Each row was made from one small tree. The marks that hang from a mark follow it in brackets, in alphabetical order. Every link used is in the known rows. Write each row's tree.
Known rows
kuva{mibe{makek} rokolen}: [  1   0  -2   2   0 -12  -1   0  -1  -2  -3  -3  -1   7   2   1   0  -2
  -1   0   3  -1   6   2   0   2   7   1  -8  -1   0  -2  -3  -2   0   0
   4   2   1]
silob{dorad}: [  0  -1   2  -1   0  -2   2   1  -2   0   0   0   0   2   0   0   0  -2
   0   0   0   0   0  -5   0  -1   0   0  -1   0  -1 -10   0  -1   0  -1
   0   0   0]
silob{dorad{lepof{fonud tafe}}}: [  1   0  -1   1   0   7  -1   1  -2   0  -3  -4   1   3   1  -5   3  -5
   0   1   0  -4   2  -7   2  -1   0  -1  -1   1  -8 -13  -5  -6   1  -1
  -3  -1   0]
dorad{lepof{fonud tafe} silob}: [  0   1  -3   2   0  11  -2   1   0   0  -3  -4   1   2  -1  -4   3  -3
   0   1  -1 -11   4  -2   2   0   1  -1  -1   1  -7  -8  -2  -1   1  -2
  -2  -1   0]
mibe{kuva{fonud rokolen} makek modipi}: [ 1  1  5  4  0 12 -1  1  0 -3 -2 -4 -1  8  1  4  0 -1  0 -1  2 -3  5  3
  0  2  4 -2 -4  1 -1 -2 -4 -1  1 -2  1  3  1]
fonud{lepof}: [ 1  0  3  1  0  1  0  0  1  0 -2  5  0 -1 -2  0  0  1  0  4  0  0  0 -3
  0  1  0  0 -1  0  1  0 -2  0  0  0  0  1  2]
makek{mibe{kuva modipi}}: [-1  2  0  1  0 -8  0  2 -1 -3 -1 -1  0 -3 -1 -1  2  1 -1  0 -1 -2  1 -2
  0  0 -1 -2  3  0 -1  0  1 -3  3 -1 -1  1 -2]
makek{mibe{kuva{fonud}}}: [-1  5  6  0 -2  2 -1  2 -2 -2 -2 -1  0 -1 -1  3  3 -2 -1  0  1 -3  6  0
  0  0 -1 -1  1 -1 -1  0  2 -5  3  0 -3  2 -1]
fifo{kuva{fonud{lepof} rokolen}}: [ 1  5  9  4 -1 22 -2  0 -2  0 -3  1  0 12 -1  5  0 21 -1  4 -1 -2  0 -1
  0  1  1  1 -7  0  2  1 -4 -2  1  0 -1  2  2]
modipi{mibe{kuva{rokolen} makek}}: [-1 -1  0  3  2 23 -1  0  0 -2 -2 -2 -2  8  1  1  0 -1  3 -1  4 -1 11  3
  0  2  6 -1 -3  1 -4 -1 -3 -2  0 -1 -2  3  1]
makek{mibe}: [-1  2  0 -1 -1 -5 -1  2 -2 -1 -2  1  1 -2 -1 -1  2 -1 -1  1  0 -1  0 -1
  0  0  0  0  2 -1 -1  0  2 -4  3  1 -2  0 -2]
fifo{kuva{fonud mibe{modipi} rokolen}}: [ 1  6  4  4 -2 -1 -2  0 -2 -1 -3 -6 -1 11  2  4  0 20 -1  0 -2 -3 -4  0
  0  0  2  0 -9  0  1  0 -4 -4  1  0  3  2  1]
modipi{mibe}: [-1  0  0  0  0 17 -2  0  0  1 -1  0 -1 -1  1  0  0  0  3 -1  0 -1  0  0
 -1  0  1  0  1  0 -2  1  0 -2 -1  0 -3  0  1]
fonud{lepof{dorad{silob}}}: [ 0 -1  3  3 -1  2  1  1 -1  0 -1  5  0 -1 -2 -6  0  4 -1  4 -1 -6  1  1
  0 -1  1 -1 -1 -1  0 -3  0  4  1 -1  0  1  1]
fifo{kuva{fonud mibe{modipi}}}: [  1   6   5   2  -3 -14  -1   1  -2  -1  -1  -5  -1  -1   1   4   0  20
   0   0  -2  -4  -5   0   0  -1   1  -1  -5   0   0   0  -2  -4   0  -1
   3   1   1]
mibe{kuva modipi}: [ 0  0  0  2  0 -3  1  1  1 -2  0 -2  0 -1 -1 -1  0  2  1  0 -1 -1  1 -1
  0  0 -1 -2  0  1  0 -1 -1  0  1 -2  1  1  0]
kuva{rokolen}: [ 0  0  0  2  1 13 -1  0  0 -1 -1 -1  0 11  0  1  0 -1 -1  0  0  0  1  0
  0  1  1  1 -4  0  1  1 -2  0  0  0  1  1  0]
silob{dorad{lepof{fonud}} tafe}: [ -1   0   3   0   1   1   1   1  -1   0  -3  -1   0   1   1 -10   2  -3
   0   2   1  -3   1  -6   1   0   0   0   0   2   8 -14  -3  -9   1   0
  -1  -1  -1]
modipi{mibe{kuva{fonud{lepof}} makek}}: [ 0  3  9  2 -2 20 -1  1  0 -1 -4  3 -3 -5 -1  4  1 -1  3  3  4 -3 10  1
  0  2  6 -2 -1  0 -4 -1 -4 -4 -1  0 -3  3  3]
dorad{lepof}: [-1 -1 -1  3  0  4 -1  0 -1  0 -4 -2 -1 -1  0 -1  2  0  0  1  0 -3  0 -1
  0  0  1 -1 -1  1 -1 -2 -3 -5  1 -1 -1 -1  0]
modipi{mibe{kuva{fonud} makek}}: [-1  2  6  1 -1 19 -2  1  0 -1 -2 -2 -3 -3  1  4  1 -1  3 -1  4 -3 10  3
  0  1  5 -2  0  0 -5 -1 -2 -3 -1 -1 -3  3  2]
kuva{fonud{lepof}}: [ 1  4  9  1 -2 10 -1  0  0  1 -2  3 -1  0 -2  4  1 -1 -1  4  0 -1 -1 -2
  0  0  0  0 -2  0  1  0 -2 -2  0  0 -1  2  2]
makek{mibe{kuva{fonud rokolen} modipi}}: [ 0  4  5  2 -1 13 -2  2 -1 -2 -3 -4  0  9  0  3  2 -1 -2  0 -1 -3  1 -1
  0  1 -1 -1 -2  0  0 -1 -1 -5  4 -1 -2  3 -1]
fifo{kuva{mibe rokolen}}: [ 0  3 -1  4  0 -7 -1  0 -2 -1 -2 -3  0 11  2  2 -1 21  0  0  0 -1  1  0
  0  1  3  1 -9  0  1  0 -2 -3  1  1  3  0  0]
makek{mibe{kuva{fonud} modipi}}: [ 0  5  5  1 -2  0 -1  3 -1 -2 -2 -2  0 -2 -1  2  2 -2 -1  0 -1 -4  1 -1
  0  0 -2 -2  1  0 -2 -1  0 -5  3 -1 -2  2 -1]
lepof{dorad fonud}: [ -1   0   0   0   0  -2   0   1  -1   0   1  -1   1   0   1 -16   0   4
   0   0   0  -1   1   5   0  -2  -1  -2   0  -1   0   1   1   0   0   0
  -2   0  -2]
mibe{kuva{rokolen}}: [ 0  0  0  3  1 12 -1  0  0 -1 -1 -2  0 12  0  0  0  1  0  0  0  0  7  0
  0  2  0  0 -4  1  0  0 -2  0  1  0  1  1  0]
fonud{lepof{dorad{silob} tafe}}: [ 1 -1  2  3 -1  4  0  1  0  0 -1  3  1  0 -1  0  1  2 -1  3 -1 -7  2  1
  0 -1  1  0 -1 -1 -6 -4 -2  4  1 -1 -1  1  1]

Which tree is each row?
[ 1 -1  3  2  0  1  0  1  0  0 -1  2  1 -1  0 -1  1  2 -1  3  0 -2  2  2
  0 -1  0  0 -1 -1 -6  1 -3 -1  1  0 -1  1  1] | fonud{lepof{dorad tafe}}
[-1 -1  0  1  0 10 -1  0  1 -2 -1  0 -2 -4  1  1  1  0  4 -1  5 -2 11  3
  0  2  5 -2  1  1 -5 -2 -1 -1 -1 -1 -3  2  1] | modipi{mibe{kuva makek}}
[ 0  2  6  3  0 33 -2  0 -1 -1 -3 -3 -2  9  2  5  1 -1  3 -1  4 -2 11  4
  0  2  6 -1 -4  1 -3 -1 -4 -3  0 -1 -3  4  2] | modipi{mibe{kuva{fonud rokolen} makek}}
[ -1   0   2   0   1  -4   1   1   0   0   1   2   1   0   1 -15   0   2
  -1   0  -1  -6   1   6   1  -1   0  -1   0   0   9  -6   1   1   1   0
   0   0  -1] | lepof{dorad{silob{tafe}} fonud}
[  1   0  -2   3   0 -14   0   0   0  -2  -3  -4  -1   6   2   1  -1  -1
   0   0   1  -1   0   1   0   2   6   0  -8   0   0  -2  -4  -2   0  -1
   5   2   1] | kuva{mibe{makek modipi} rokolen}
[ 0 -1  5  2  0 -2  2  1  0  0 -1  7  0 -2 -1 -6  0  3 -1  4  0 -6  1  3
  0 -1  0 -1 -1 -1 10 -4 -1  1  0  0  1  1  1] | fonud{lepof{dorad{silob{tafe}}}}
[ 1  4  5  2 -1  2 -1  0 -1  1 -3 -5 -1 11  2  4  0 -3 -1  0  0 -2  1  1
  0  0  2  2 -9  0  1  0 -3 -5  0  0  3  2  1] | kuva{fonud mibe rokolen}
[  0  -1  -1   0   1   1  -1   1   0   0   1  -4   2   1   2 -10   1   1
   0   0  -1  -2   2   5   1  -2  -1   0   0   0  -6   1   0  -1   0   0
  -2   1  -1] | lepof{dorad fonud tafe}
[-1  2  0  2  1  8 -1  2 -2 -2 -2 -1  1  9 -1  0  1  0 -2  0  0 -1  7 -1
  0  1  0  0 -2  0  0 -1  0 -4  3  0 -2  2 -2] | makek{mibe{kuva{rokolen}}}
[  1   3   4   1  -3 -20   0   1   0  -2  -3  -5  -2  -5   2   3   1  -2
   0   0   2  -3  -1   2   0   0   6  -1  -5   0  -1  -2  -3  -3   0  -1
   3   3   2] | kuva{fonud mibe{makek modipi}}
[ 0  2  6  2 -2  2  0  0  0 -1 -1 -1 -1 -3  1  4  1 -2  1 -1  4 -2 10  3
  0  1  4 -2 -1  0 -2 -2 -1 -1  1  0  0  3  1] | mibe{kuva{fonud} makek}
[ 1  1 -2  2  0 -9  0  0  0 -1 -2 -4  0  9  1  0 -1 -1 -1  0 -2 -1 -4 -1
  0  0  2  1 -8  0  1  0 -3 -2  0 -1  4  1  1] | kuva{mibe{modipi} rokolen}
[ 0  5 10  2 -2  7 -1  0 -2  0 -2  3  0  0 -1  4  1 22 -1  4  0 -2 -1 -2
  0  1  0  0 -2  0  1  1 -3 -2  0  0 -1  1  1] | fifo{kuva{fonud{lepof}}}
[ 0  3 10  5 -1 19 -2  1 -3 -1 -3  1  1 12  0 -2  1 24 -2  4 -1 -1  0  3
  0  0  1  0 -6 -2  1  3 -4 -2  1  0 -1  2  1] | fifo{kuva{fonud{lepof{dorad}} rokolen}}
[  2   3   7   3  -3 -18   0   1   1  -1  -4   1  -2  -7   0   4   1  -2
   0   4   2  -4  -1  -1   0   1   6  -1  -5  -1   0  -1  -5  -4   0   0
   4   3   3] | kuva{fonud{lepof} mibe{makek modipi}}
[  0  -1  -2   3  -1   9  -1   0   0   0  -3  -3   0   1  -1   6   2  -3
   0   1  -1 -10   3  -2   1   0   2  -1  -1   1  -7  -7  -3   0   1  -2
  -1  -1   1] | dorad{lepof{tafe} silob}
[ -1   1   1   1   0   5  -1   1   0   1  -3   1   0   0   0 -10   2  -2
  -1   2   0 -10   2  -1   1   1   1  -2  -1   1   9  -9  -2  -4   1   0
   0  -1   0] | dorad{lepof{fonud} silob{tafe}}
[  1  -1   0   1   0   7   0   2  -2   0  -3  -4   0   2   1   5   3  -3
   0   1   0  -4   2  -7   1  -1   1   0  -1   1  -8 -12  -5  -6   1  -1
  -2  -1   0] | silob{dorad{lepof{tafe}}}
[  1   0  -2   2  -1 -28   1   1   1  -2  -2  -3  -1  -6   1   0   0  -1
   1   0   2  -2  -1   2   0   1   6  -1  -3   0  -1  -1  -3  -2   0  -1
   4   1   1] | kuva{mibe{makek modipi}}
[ 0  2  5  2 -1 -1  1  1  1 -3 -1 -3 -1 -4  0  4  0  0  1 -1  2 -3  5  3
  1  1  3 -3  0  1 -2 -2 -3 -1  1 -2  1  2  1] | mibe{kuva{fonud} makek modipi}
[-1  3  5  2  0 37 -3  0 -1  0 -3 -4 -2 13  2  4  1 -1  2 -1  1 -2  7  1
  0  1  2 -1 -4  1 -2  0 -3 -3  0 -1 -4  3  2] | modipi{mibe{kuva{fonud rokolen}}}
[  2   5   8   1  -3 -10  -1   0  -1   1  -4   2  -1  -2   0   4   1  -3
  -1   4   0  -2   0  -2   0   0   2   1  -6  -1   0   1  -3  -5   0   1
   3   2   3] | kuva{fonud{lepof} mibe}
[ 0 -2 -1  4  2  4  0  1  1 -3 -1 -2 -1  7  0  1  0  1  0 -1  2 -1  6  2
  0  2  4 -2 -4  1 -1 -2 -4  1  1 -2  2  2  1] | mibe{kuva{rokolen} makek modipi}
[ 1  3  4  3 -1 -6 -1  1  0 -2 -4 -6 -1  6  3  4  0 -3 -1  0  1 -3  0  2
  0  1  6  0 -9  0  0 -2 -4 -4  0 -1  4  3  2] | kuva{fonud mibe{makek modipi} rokolen}
[  2   6   8   4  -4 -14  -1   1  -1  -1  -3   0  -1  -2  -1   4   1  21
   0   4  -2  -4  -6  -3   0   0   1  -1  -6  -1   0   0  -4  -4   0   0
   3   1   2] | fifo{kuva{fonud{lepof} mibe{modipi}}}
[ 0  2  5  3  0 15 -1  0  0 -2 -2 -3 -1  9  1  4  1 -2  0 -1  4 -2 11  3
  0  2  5 -1 -5  0 -1 -1 -4 -1  1  0  0  3  1] | mibe{kuva{fonud rokolen} makek}
[-1 -1  2  1  1 -4  2  1  0  0  1  3  0 -1  1 -6  0  2  0  0 -1 -6  1  5
  0 -1  0 -1  0 -1  9 -5  1  1  0  0  1  0 -1] | lepof{dorad{silob{tafe}}}
[ 0 -1 -1  2  0 -9  1  1  1 -3  0 -1 -1 -4  0  0  0  2  1  0  2 -2  5  2
  0  2  3 -3  1  0 -2 -2 -2  1  1 -2  1  1  0] | mibe{kuva makek modipi}
[ 0  0 -1  0  0  4 -1  1 -1  0  1 -3  2  2  1 -9  1  1 -1 -1 -1 -8  3  4
  1 -2  0 -1 -1 -1 -6 -5  1  4  1 -1 -2  0 -1] | lepof{dorad{silob} fonud tafe}
[ 1  3  5  3  0 17 -1  1  0 -1 -1 -4 -1 12  0  4  0  0  0 -1 -2 -2  1  0
  0  0  0 -1 -5  1  0 -1 -3 -2  1 -2  1  2  1] | mibe{kuva{fonud rokolen} modipi}
[ 0 -1 -1  4  1  7  0  0  0 -3 -2 -1 -1  8  1  1  0  0  0 -1  4 -1 11  2
  0  2  5 -1 -4  0 -1 -2 -3  1  1  0  1  2  1] | mibe{kuva{rokolen} makek}
[ -1   0  -1   1   0   0   0   1  -2   0   1  -1   1   1   0 -15   1   3
   0   0  -1  -7   2   4   0  -2   0  -2   0  -1   0  -5   3   5   0  -1
  -1   0  -1] | lepof{dorad{silob} fonud}
[-1  0  1  2  0  5  1  0  1  0 -3  1 -1 -1  0  0  2 -2  0  1  0 -9  1 -1
  1  1  1 -1 -1  1  9 -9 -3 -4  1  0  1 -1  0] | dorad{lepof silob{tafe}}
[ 0  1 -2  2  0  9 -2  1  0  0 -3 -5  1  2  0 -4  3 -2  0  1 -1 -5  3 -2
  2  0  0  0  0  1 -7 -3 -4 -6  1 -1 -3 -1  0] | dorad{lepof{fonud tafe}}
[  1   5   5   2  -3 -21  -1   1  -1  -2  -2  -5  -1  -4   2   5   0  18
   1   0   2  -4  -1   3   0   1   6  -2  -5   0  -1  -2  -3  -3   0  -1
   3   2   1] | fifo{kuva{fonud mibe{makek modipi}}}
[  0   2  -1   3  -2 -26   0   0  -2  -2  -2  -2   0  -4   2   2   0  19
   0   0   3  -2   4   3   0   1   6  -1  -4  -1  -2  -2  -2  -2   0   1
   3   0   1] | fifo{kuva{mibe{makek}}}
[-1  1 -2  3 -1  9 -1  0 -1  0 -3 -2  0  2 -1 -9  3 -1  0  1 -1 -9  2 -2
  1  0  1 -3 -1  1 -1 -7 -1  0  1 -1 -1 -1 -1] | dorad{lepof{fonud} silob}
[  0  -1   3   1   1   0   1   1  -1   0  -4   1  -1   1   1  -1   2  -4
   0   2   1  -2   0  -6   0   0   0   0   0   1   8 -14  -5  -9   0   0
   1  -1   0] | silob{dorad{lepof} tafe}
[ 1  3  6  1 -1  4  0  1  0 -1  0 -4 -1  0  0  3  1  0  1 -1 -1 -2  1  0
  0  0 -1 -2 -1  1 -1  0 -2 -1  1 -2  0  2  1] | mibe{kuva{fonud} modipi}
